Every row comes from one small tree of marks. Brackets hold a mark, then the marks that hang from it, in the order of their numbers. Every link used is in the known rows. Which tree was each row made from?
Known rows:
{Z_122 {Z_184 Z_384}}: [ 1.611 -0.568 -0.156 -0.671 -3.800 -1.194 -2.896  1.652  0.829 -2.529
 -1.946  1.848 -0.672  0.036 -0.477  0.667  0.617  2.788  0.422  3.089]
{Z_907 {Z_95 Z_400}}: [ 0.827 -0.296 -1.928  1.034  2.084  0.404  3.055 -2.520  2.771 -1.554
  2.175 -1.933  2.084 -0.541  2.117  1.045  1.650 -2.054  0.055 -1.414]
{Z_122 Z_184 Z_300}: [ 1.402 -0.149  0.215  0.473 -4.835 -2.707 -2.150  1.820 -1.285 -2.615
 -2.774  0.861 -0.836 -0.999 -0.487 -0.625 -0.903  4.074 -0.329  1.659]
{Z_300 Z_384}: [ 0.424  0.543  0.953 -2.035 -1.035 -1.003 -1.076  0.386  0.619  0.024
 -0.775  0.012 -0.664 -0.314 -0.690 -0.395 -0.466  3.313  0.259  0.701]
{Z_384 {Z_907 Z_95} {Z_996 {Z_104 Z_400} {Z_122 Z_184 Z_300}}}: [ 2.723  1.933  0.152  0.187 -4.466 -8.478 -0.700 -3.124  5.183 -5.261
 -0.068 -2.928 -1.430 -3.464  3.283 -2.435  2.110  2.598 -0.578  1.974]
{Z_384 {Z_907 Z_95} Z_996}: [-0.517 -0.120 -0.408 -1.958  0.959 -2.794 -1.292 -4.813  5.175 -1.147
  0.945 -1.945 -0.542 -2.087 -0.402 -1.211  2.041 -0.652  0.368 -2.678]
{Z_184 {Z_384 {Z_907 {Z_95 Z_400}}}}: [ 0.932 -0.968 -2.781 -1.438  0.147 -1.144  0.797 -3.860  5.461 -1.028
  2.216 -1.672  1.758 -1.328  1.589  1.318  3.015 -0.705  0.158 -0.708]
{Z_907 Z_95}: [ 0.187  0.158 -0.315  0.450  1.557 -0.366  1.538 -1.376  2.064 -0.948
  0.955 -1.663  0.993 -0.661  0.486  0.445  1.195 -1.335  0.355 -1.500]
{Z_300 {Z_384 Z_907 {Z_996 {Z_104 Z_400} {Z_122 Z_184}}}}: [ 3.042  2.114  0.812 -3.055 -4.176 -6.533 -2.569 -2.429  6.059 -3.651
 -0.288 -1.240 -3.127 -2.149  2.843 -3.040  1.004  5.569 -0.248  3.895]
{Z_400 {Z_104 {Z_996 {Z_122 Z_184 Z_300} {Z_384 {Z_907 Z_95}}}}}: [ 1.535 -0.820  2.546  1.024 -3.470 -5.535 -0.650 -1.693  1.632 -3.282
 -3.937 -3.845 -1.982 -3.049  2.839 -1.351 -1.205  5.444 -0.193  2.745]
{Z_300 {Z_384 {Z_907 Z_95} {Z_996 Z_104}}}: [ 1.393  0.807  0.458 -3.808  0.774 -5.184 -0.851 -5.471  7.284 -2.501
  1.626 -3.068 -0.976 -1.927  0.182 -2.731  1.309  1.710 -0.207 -0.453]
{Z_405 {Z_384 {Z_996 {Z_122 Z_184}}}}: [ 1.293  1.180  3.057 -0.465 -4.046 -4.308 -3.676  2.251 -0.990 -1.896
 -3.014  2.588 -3.400 -3.861 -1.272 -0.066 -0.010  5.520  0.271  2.504]
{Z_300 {Z_384 {Z_907 Z_95}}}: [ 0.567  0.099 -0.565 -3.623  0.429 -2.399 -0.343 -3.157  5.412  0.259
  0.886 -2.387 -0.100 -1.792  0.042 -0.830  1.234  3.071  0.516 -1.897]
{Z_184 {Z_384 {Z_907 Z_95} {Z_996 {Z_104 Z_400} {Z_122 Z_300}}}}: [ 1.452  2.470  0.741 -0.185 -4.255 -8.950 -0.836 -3.108  4.392 -4.219
  0.520 -2.926 -0.643 -3.191  2.362 -0.924  3.136  0.608 -0.440  2.583]
{Z_122 {Z_184 Z_384} Z_300}: [ 1.479 -0.228  0.380 -0.053 -6.585 -3.483 -3.677  2.622 -1.389 -3.280
 -3.475  1.819 -0.772 -0.854 -1.209  0.514 -0.075  4.520  0.047  3.468]
{Z_104 Z_400 {Z_996 {Z_122 Z_184 Z_300} {Z_384 {Z_907 Z_95}}}}: [ 2.208  0.435  2.137  1.377 -4.281 -4.641 -0.237 -1.583  3.813 -2.159
 -2.914 -4.498 -1.754 -3.589  2.750 -1.537  0.471  5.321  0.626  3.085]
{Z_400 {Z_104 {Z_996 Z_384}}}: [-0.798 -1.718  2.551  1.044  0.692  0.820  0.556 -0.454  0.009 -0.507
 -1.793 -2.509 -0.733  0.647  1.987 -0.837 -2.043 -0.268 -0.036  2.624]
{Z_384 {Z_907 Z_95}}: [ 0.153 -0.374 -1.408 -1.553  1.494 -1.471  0.798 -3.529  4.661  0.382
  1.797 -2.295  0.619 -1.569  0.570 -0.469  1.752 -0.248  0.162 -2.602]
{Z_104 Z_996}: [-1.053 -0.969  1.073  1.987  1.776  1.122 -0.332 -0.756  0.903  0.758
 -1.519 -2.110  0.082 -0.084  0.872 -0.315 -1.018 -0.211 -0.597  0.286]
{Z_95 {Z_400 {Z_104 Z_996}}}: [-1.553 -2.118 -0.917  2.645  2.504  1.691  1.811 -1.734  1.213 -0.927
  0.187 -2.769  1.691  0.752  4.888  0.327 -1.033 -2.688 -1.567  0.498]

Write each row's tree:
[ 3.526  2.636  1.498  0.088 -6.371 -6.789 -0.422  2.023  0.582 -4.139
 -1.836 -0.944 -1.683 -1.630  3.078 -1.625 -0.498  6.476 -0.691  5.541]
{Z_996 {Z_104 Z_400} {Z_122 Z_184 {Z_300 Z_384}}}
[ 1.504  2.046  0.168 -0.898 -1.485 -6.491 -0.107 -4.088  6.412 -3.453
  2.076 -2.978 -0.544 -2.251  3.021 -0.792  3.799 -1.059 -0.060  2.185]
{Z_184 {Z_384 {Z_907 Z_95} {Z_996 {Z_104 Z_400} Z_122}}}
[ 0.861  0.135  1.394 -0.508 -7.074 -4.974 -5.558  1.332 -0.762 -4.852
 -4.204  2.198 -1.857 -1.400 -2.300 -0.297  0.022  4.158  0.121  3.358]
{Z_122 {Z_184 {Z_384 Z_996}} Z_300}
[ 1.956  0.347 -1.146 -3.224  1.242 -4.227  0.648 -6.692  8.235 -3.111
  2.811 -3.340  0.163 -1.751  1.669 -2.004  1.820  1.010 -0.521 -0.428]
{Z_300 {Z_384 {Z_907 {Z_95 Z_400}} {Z_996 Z_104}}}
[ 0.374  1.738  1.285 -0.372 -2.619 -7.535 -1.805 -3.281  1.376 -2.417
 -1.790 -1.866 -1.662 -4.020 -0.383 -0.850  1.237  3.076 -0.066 -1.225]
{Z_384 {Z_907 Z_95} {Z_996 {Z_122 Z_300}}}
[ 2.523  0.411 -0.324 -1.884  0.179 -2.097  3.388 -4.221  7.122 -1.054
  4.171 -4.357  0.188 -1.046  2.847 -2.106  2.349 -1.470  0.722  1.481]
{Z_996 {Z_104 Z_400} {Z_384 {Z_907 Z_95}}}
[ 3.690  1.109 -0.642  0.314 -3.252 -8.329 -0.112 -4.655  4.472 -6.197
 -0.410 -2.278 -0.976 -3.602  2.571 -1.634  1.347  3.633 -1.133  1.630]
{Z_384 {Z_907 {Z_95 Z_400}} {Z_996 Z_104 {Z_122 Z_184 Z_300}}}
[ 3.139  1.771  1.177 -1.275 -2.198 -3.785  2.036 -2.332  3.497 -0.541
  1.968 -2.560 -1.816 -1.396  2.957 -1.893  1.132  1.883  0.347  4.185]
{Z_996 {Z_104 Z_400} Z_122 {Z_384 Z_907}}
[ 3.163 -0.524  1.376  1.601 -3.281 -4.234  0.298 -3.072  3.052 -2.862
 -3.247 -3.743 -1.438 -3.820  2.072 -0.680 -0.275  6.498  0.192  2.681]
{Z_104 {Z_996 {Z_122 Z_184 Z_300} {Z_384 {Z_907 {Z_95 Z_400}}}}}
[-1.280 -1.271 -1.241 -2.254  1.131 -2.804  0.383 -3.699  5.026 -0.775
  2.856 -1.639  0.475 -3.361  2.452 -0.009  2.099 -1.609 -0.698 -2.232]
{Z_405 {Z_384 {Z_907 {Z_95 {Z_400 Z_104}}} Z_996}}
[ 2.535  1.927  0.431 -0.367 -5.959 -8.177 -2.205 -1.774  3.262 -4.445
 -1.003 -1.296 -2.526 -2.851  2.783 -2.920  0.854  3.990 -0.999  3.575]
{Z_384 Z_907 {Z_996 {Z_104 Z_400} {Z_122 Z_184 Z_300}}}
[ 3.265  1.937  0.889 -0.813 -0.647 -4.181  3.685 -3.666  5.517 -1.535
  2.868 -4.171 -0.813 -2.035  3.559 -1.469  2.354  0.575  0.689  2.668]
{Z_996 {Z_104 Z_400} Z_122 {Z_384 {Z_907 Z_95}}}
[ 0.493 -1.197  1.151  0.687  0.152 -1.410  1.457 -3.296  1.831 -0.328
 -0.982 -3.349 -1.066 -1.182  4.477 -0.369 -1.023  1.963 -0.602  2.662]
{Z_95 {Z_400 {Z_104 {Z_996 Z_122 {Z_384 Z_907}}}}}
[ 0.534  0.726  2.797  1.017 -3.980 -3.827 -0.380 -0.981  0.873  0.564
 -2.488 -3.730 -2.104 -2.894  2.063 -1.481 -0.485  4.244  0.139  3.387]
{Z_104 Z_400 {Z_996 {Z_122 Z_300} {Z_384 Z_907}}}
[ 0.822  0.493  0.702  0.561 -0.815 -4.910  0.361 -3.496  3.354 -0.958
 -2.113 -4.573 -0.010 -3.796  2.549 -0.171 -0.043  5.688 -0.940  0.035]
{Z_104 {Z_996 {Z_122 {Z_300 {Z_384 {Z_907 {Z_95 Z_400}}}}}}}
[ 1.827 -1.368  1.253  1.091 -4.534 -4.154 -0.664 -1.483  0.574 -2.913
 -3.704 -2.426 -1.771 -2.207  3.961 -1.096 -1.935  5.996 -0.836  4.306]
{Z_95 {Z_400 {Z_104 {Z_996 {Z_122 Z_184 Z_300} {Z_384 Z_907}}}}}
